Each row was made from one small tree. The marks that hang from a mark follow it in brackets, in the order of their numbers. Every link used is in the known rows. Write each row's tree.
In the rows, 128 means zero.
Known rows:
q617(q262(q35 q246(q970))): [146 132 144  75 143 158 129 107 115 138 166  73  77 115 142 134 148 134
 135 133]
q311(q262(q246(q155) q363 q617)): [117  90 106 124 141  94 125 127 164 119 149 166 182 163 116 133 109  93
 141 123]
q617(q262(q35 q246 q311)): [142 154 130 100 198  84 133  73  90 141  67  44 124 100 145 139 132 124
 133 119]
q617(q262(q246(q970) q363)): [142 129 132 103  86 143 111 121 125 120 176  90 109 112 146 123 155  95
 144 135]
q617(q262(q35 q246(q970) q311 q363)): [151 130 131 100 148  85 135  92 107  96 123  47 119 130 130 150 126 107
 132 109]
q688(q246(q155)): [112 200 131 193 110 178 124 128 127 129 197 193 107 135 112 104 122 203
 139 115]
q246(q688 q970): [137 132 148 131  64 219 134 167 128 121 168 149  77 100 138  98 147 157
 126 144]
q311(q262(q35 q246(q155) q363 q617)): [115  95 113 108 187  71 142 122 181 114 133 154 172 184 100 161  90 117
 119 116]
q688(q246(q155 q970)): [133 172 131 183  67 216 129 137 125 104 248 188  79 141 112  98 127 206
 154 113]
q617(q262(q363)): [116 187 133 115 132  91 117 101 161 121 151  91 145 123 133 140 120 121
 122 124]
q617(q262(q35 q246(q155))): [134 151 132 113 222 125 128  90 114 152 128 104 116 115 128 122 139 156
 127 128]
q970(q246(q688)): [131 162 134 181 103 164 128 183 117 138 104 182  72 111 136  83 146 118
 118 149]
q617(q262): [123 194 135 107 145 129 118  94 142 143 155  82 120 102 146 124 132 140
 136 132]
q617(q262(q35 q246(q688))): [125 144 150  78 197 113 135 118 129 150  60  90  91 111 139 116 138 122
 111 148]
q970(q246): [135 176 128 193  86 171 114 165 107 148 154 167  87 102 142 106 149 133
 131 136]
q617(q262(q35)): [119 194 145  85 190 105 134  87 156 137 134  76 111 122 127 152 113 160
 114 124]
q262(q35 q246 q363 q617): [114 101 134 108 104  75 115 135 135 131  77 108 151 151 114 165 119 133
  99 133]
q311(q262(q35 q246 q617)): [118 101 126  76 156  98 140 118 164 142 113 124 137 150 128 163 102 114
 128 134]
q688(q246): [109 207 141 169  66 165 119 134 127 138 175 156  91 119 128 119 125 180
 132 124]

Write each row's tree:
[119  98 117  93 108 124 124 125 148 149 131 134 147 128 147 136 122  95
 151 141]	q311(q262(q246 q617))
[154  98 140 128 124 163 148 140  69 120  73  99  83  97 138 117 146 140
 124 130]	q262(q35 q246(q688 q970) q311)
[134 106 126 125  75 172 129 151 152 130 216 149 129 116 139 140 139  78
 142 124]	q311(q262(q246(q970) q363))
[111  98 125  83 145  69 138 128 184 122 120 126 157 170 111 176  93  93
 114 124]	q311(q262(q35 q246 q363 q617))
[124  90 106 118 149 131 129 118 145 140 146 165 161 146 130 119 118 113
 154 134]	q311(q262(q246(q155) q617))
[143  88 131 167  86 200 125 178 101 117 157 184 115 119 122  85 161 126
 126 137]	q262(q246(q155 q688 q970) q363)
[136  96 134 102 101 200 143 164 141 140 168 161  91 107 151 105 144  88
 147 144]	q311(q262(q246(q688 q970)))
[137  88  97 173 119  71 113 108  83 104  67 122 193 143 121 122 124 125
 144 113]	q262(q246(q155) q311 q363 q617)
[133  90 109 150 166  49 130 101 103 100  51 108 186 167  99 150 104 146
 118 104]	q262(q35 q246(q155) q311 q363 q617)
[119 141 121 124 134  28 135  97 151  82  66  77 177 170  99 182  77 154
 103 101]	q262(q35 q311 q363 q617)
[117  77 131 122 164  83 131 148 142 111  46 163 147 175  93 127 113 142
  91 138]	q262(q35 q246(q155 q688) q363 q617)
[116 127 122 137 112 133 124 144 153 152 170 147 155 112 140 142 131  79
 129 125]	q311(q262(q246 q363))
[119 119 132 118 138 165 138 154 136 163 116 160 119 101 151 108 140  87
 134 147]	q311(q262(q246(q688)))
[129  99 119 125 117  37 124 108 104 108  36  75 170 149 117 168 108 124
 111 114]	q262(q35 q246 q311 q363 q617)
[118 114 140 156  86 149 113 172 108 150  82 148 130  96 139 107 160 103
 106 146]	q262(q246(q688) q363)
[139 117 107 206 130 118 115 119  63 130 109 130 182 100 128 115 147 131
 136 106]	q262(q246(q155) q311 q363)
[142 126 134 161 115 230 140 159 126 111 188 186  96 116 120  80 142 185
 134 133]	q246(q155 q688 q970)
